What can hang from each mark
N: J
F: T
E: B J K T V X
U: A R
K: E
R: F U
V: E
B: E U

In the rows, zero is written as 128.
Known rows, with every way that one mark hangs from another
[V [E K X]]: [104 134 145 146 220 121 135  90 129 123 117 107 148 120 115 198 110  96
 128  91 100 172 101 158]
[U A [R [F T]]]: [ 78 201 142 133 124 204 118 167 113 148 185 109  90 135  41 181 112 119
 121 122 153 165  91  60]
[V [E J]]: [127 172 161 141 190 128 127 120 126 110 114 111  77 151 145 151 127 118
 126  85 105 143 111 142]
[U R]: [110 161 137 134 131 142 133 153 120 131 152 124 116 115 102 143 132 126
 122 122 136 136 120 102]
[R [F T]]: [116 130 115 133 122 185 106 117 145 144 161 115  99 152  66 159 102 124
 127 172 146 155 117 117]
[E [B U] J T V]: [130 180 156  79 218 117 162  85 127 141 128 107 127  87  95 138  89 115
 128 115 123 122  80 134]
[V [E T]]: [127 132 153  93 184 143 153 105 146 135 107 106 138 106 103 147  97 114
 126  90 111 111  97 139]
[V [E X]]: [124 127 153 124 201 120 126 104 134 134 148 111 129 119 113 177 110 107
 128  87 112 152  94 140]
[R [F T] [U A]]: [ 70 203 106 123 129 194 117 156 106 155 181 110  85 152  44 177 107 127
 134 103 151 164  97  65]
[B E [U A]]: [103 170 141 119 117 145 140 137 111 128 137 125 126 103  93 139 143 100
 136  75 123 142  88  82]
[R U]: [101 166 102 122 136 126 134 145 110 136 145 125 114 129 113 138 130 134
 135  94 132 134 124 105]
[B [E J] [U R]]: [104 193 141 147 135 148 123 134 115 113 151 122  78 109  95 149 148 102
 129  99 119 150  91  84]
[E K T]: [104 126 116 120 161 149 148  92 134 126  80 118 174  96 106 149  97 114
 128 135 111 120 114 140]
[R F [U A]]: [ 71 207 105 132 134 162 134 169  98 150 175 112  94 132  68 165 128 131
 141  80 147 151 103  68]
[B [E J X] U]: [112 148 129 141 161 129 101  91 121 119 160 123 104 105 107 164 134  94
 136 103 109 156  76 102]
[E [B [U A R]] V]: [106 217 174  95 193 119 177 149 101 153 168 111 133  89  72 157 119 111
 123  83 144 157  87  96]
[E B J K T V]: [111 164 136 107 212 114 165  53 130 121  82 109 147 106 110 160  82 107
 127 162 105 136  96 170]
[N J]: [132 148 146 135 132  88 129 133 112 140 124 146 103 103  81 134 128 131
 127 116 131 131 142 152]
[R F]: [117 133 115 142 127 153 124 131 135 138 155 117 108 133  89 149 123 127
 134 149 143 143 123 120]
[U A R]: [ 89 201 154 129 129 154 138 177  99 135 156 120 118 114  96 152 134 124
 122  82 136 140 102  70]
[K [E [B U] J T]]: [129 155 164 113 156 136 170 115 130 144 128 119 136  88  85 150 101 121
 124 109 157 132  86 126]
[K [E B J T V]]: [123 164 158  89 157 110 191  74 145 126 115 126 122 117  99 165  92 120
 124 150 159 122  85 159]
[B [E V]]: [117 138 118 100 113 108 156  71 147 105 117 136 113 137 115 146 130 102
 135 160 123 128 108 147]
[B E [U R]]: [105 163 136 128 119 149 140 137 124 128 155 123 116  94  74 145 145 101
 129 106 129 146  98  86]
[K [E B]]: [139 114 153 128 106 115 173 122 137 143 133 132 149 119 100 149 118 127
 123 150 167 147 118 151]
[V [E J X]]: [121 156 159 141 216 120 109  99 125 119 145 109  92 135 133 180 114 108
 126  81 102 156  88 137]
[K E]: [118 139 143 131 102 126 167 128 139 121 125 140 124 136 117 156 131 127
 125 126 166 134 123 139]
[F T]: [126 125 128 119 122 164 109 114 139 133 135 126 117 150 102 140 105 123
 120 154 132 143 120 125]
[E J K V X]: [ 85 185 125 145 225 100 127  59 119  97 117 121 111 141 141 203 113  99
 129 131 106 167  96 157]

Rows
[113 154 142  85 223 118 190  73 131 146  98 106 189  70  74 158  83 101
 129 127 120 140  94 157] => [E [B U] K T V]
[141  92 160  88 215 126 143  80 142 163 145  95 176  73  75 169  73 104
 127 110 108 137  69 146] => [V [E B T X]]
[101 167 131  84 214 116 131  53 134 119 140 117 116 108 115 178  85 109
 129 125 115 116  67 130] => [E J T V X]
[ 80 175 123 109 235 118 140  39 130 107 105 115 136 109 117 201  83  96
 129 132 103 137  74 151] => [E J K T V X]
[ 98 155 148 132 246 139 129  68 130 117 102  99 134 108 114 199  88  95
 127  87  87 149  75 149] => [V [E J K T X]]
[129 140 150  94 220  90 150  88 122 157 179 112 159  84  84 170 101 104
 129 116 134 164  81 138] => [E [B U] V X]
[ 98 185 149 122 169  98 158  79 134 105 147 138  91 148 127 203 119 112
 126 123 159 151  87 147] => [K [E J V X]]
[111 111 114 111 138 141 105  55 141 118 134 121 125  99 100 163 102  97
 135 148 101 120  66 116] => [B [E J T X]]
[148 146 170 138 194 117 133 113 126 132 123 104 100 134 128 145 114 117
 125 108 105 156 108 154] => [V [E B J]]
[140 130 167 137 221 110 116  94 123 141 154 101 115 118 117 173 102 108
 126 105 103 169  85 150] => [V [E B J X]]
[ 84 144 117  90 220 117 160  42 139 123 108 117 178  90  94 198  79  96
 130 137 113 133  80 153] => [E K T V X]
[116 146 155 109 225 137 120  82 135 127 133 101 115 107 111 178  87 106
 127  81  97 129  68 131] => [V [E J T X]]
[ 88 179 136 103 172 119 149  92 129 126 182 124 118  89  65 191 128  84
 132 106 131 157  65  98] => [B [E V X] [U R]]
[108 123 116  98 140 101 139  51 144 114 147 133 128 121 103 176 119  92
 136 156 119 141  84 141] => [B [E V X]]
[145 156 155 144 179 122 121 133 109 142 145 112 115 107 117 123 123 124
 128 109 121 156 110 122] => [E [B U] J]
[ 89 153 120 125 208  99 148  62 127 114 123 124 153 123 119 200 108  97
 130 136 117 164 103 161] => [E K V X]
[ 94 156 120 165 179 131 110  79 116 109 128 120 123 106 108 185 131  83
 136 108  96 177  84 121] => [B [E J K X] U]
[ 95 176 145  92 178 114 169  61 144 114 136 131 114 118 105 202  93 110
 126 123 155 123  67 140] => [K [E J T V X]]
[115 187 152 109 192 127 169 131 123 157 185 105 118  94  48 163 113 113
 128 131 153 165  97 117] => [E [B [U [R F]]] V]
[131 156 161 119 161 132 144 157 100 163 152 112 155  88  91 127 121 121
 128  82 132 154 100 100] => [E [B [U A]]]
[133 190 159 115 207  98 149 105 115 130 141 115 101 119 119 139 117 116
 128 114 127 154 102 140] => [E [B U] J V]
[ 79 205 144 141 129 176 134 178 105 144 179 111  98 118  62 170 130 124
 127 102 150 152  98  64] => [U A [R F]]
[122 130 154 102 159  87 182  77 141 140 160 131 152 114  90 193 102 111
 126 151 168 158  88 163] => [K [E B V X]]
[ 99 161 127 139 124 194 113 142 134 144 181 112  90 137  45 172 108 122
 121 162 152 160 110  91] => [U [R [F T]]]
[115 105 135 113 223 134 141  81 122 166 134  99 219  41  60 175  74  97
 130 118 110 157  74 132] => [E [B U] K T X]
[ 99 188 139 142 160 167 135 170 117 147 185 110 103  99  57 159 133 120
 128  95 151 156 107  79] => [B [U [R F]]]
[ 78 162 130 142 164 140 131 103 104 127 135 120 160  89  84 190 129  79
 137  78 107 176  72  95] => [B [E K X] [U A]]
[137 143 157 146 121 116 155 118 129 127 130 131 112 135 121 151 123 128
 123 144 156 152 114 148] => [K [E B J]]
[112 125 131 122 213  86 155  56 126 138 133 114 179 104 100 193  93  97
 128 163 117 178  98 175] => [E B K V X]
[105 177 133 119 204  97 118  74 124 110 153 125  90 140 139 180 114 111
 129 124 119 146  89 138] => [E J V X]
[110 184 134  83 185 123 150  75 137 109 106 121  99 125 128 145  98 119
 128 129 119 100  93 137] => [E J T V]
[ 89 167  92 128 130 183 113 134 126 151 177 113  84 154  49 170 105 129
 133 138 150 162 113  93] => [R [F T] U]
[107 138 127 109 170 146 111  73 132 128 147 116 127  77  85 164 107  92
 136 103 105 130  55  97] => [B [E J T X] U]
[ 97 167 126 139 119 169 135 138 130 136 177 116 100  98  43 163 140 101
 134 123 141 157  93  80] => [B E [U [R F]]]
[102 191 148  92 154 121 186  81 147 105 106 133  99 133 117 172 104 121
 125 126 159 108  91 146] => [K [E J T V]]
[124 130 132 135 182 136 137  81 124 133  84 105 160  94 108 145  88 115
 127 157  99 138 105 152] => [E B J K T]
[131 153 162 162 213 119 140 101 121 120  92 100 119 134 130 164 113 107
 125 113  94 177 115 174] => [V [E B J K]]
[102 156 144 105 155  98 176  84 142 120 151 139 128 132 107 201 116 111
 126 128 169 145  92 150] => [K [E V X]]
[106 169 149 133 218 146 145  88 132 107  71 103 120 123 125 169 100 106
 127  90  90 135  99 154] => [V [E J K T]]
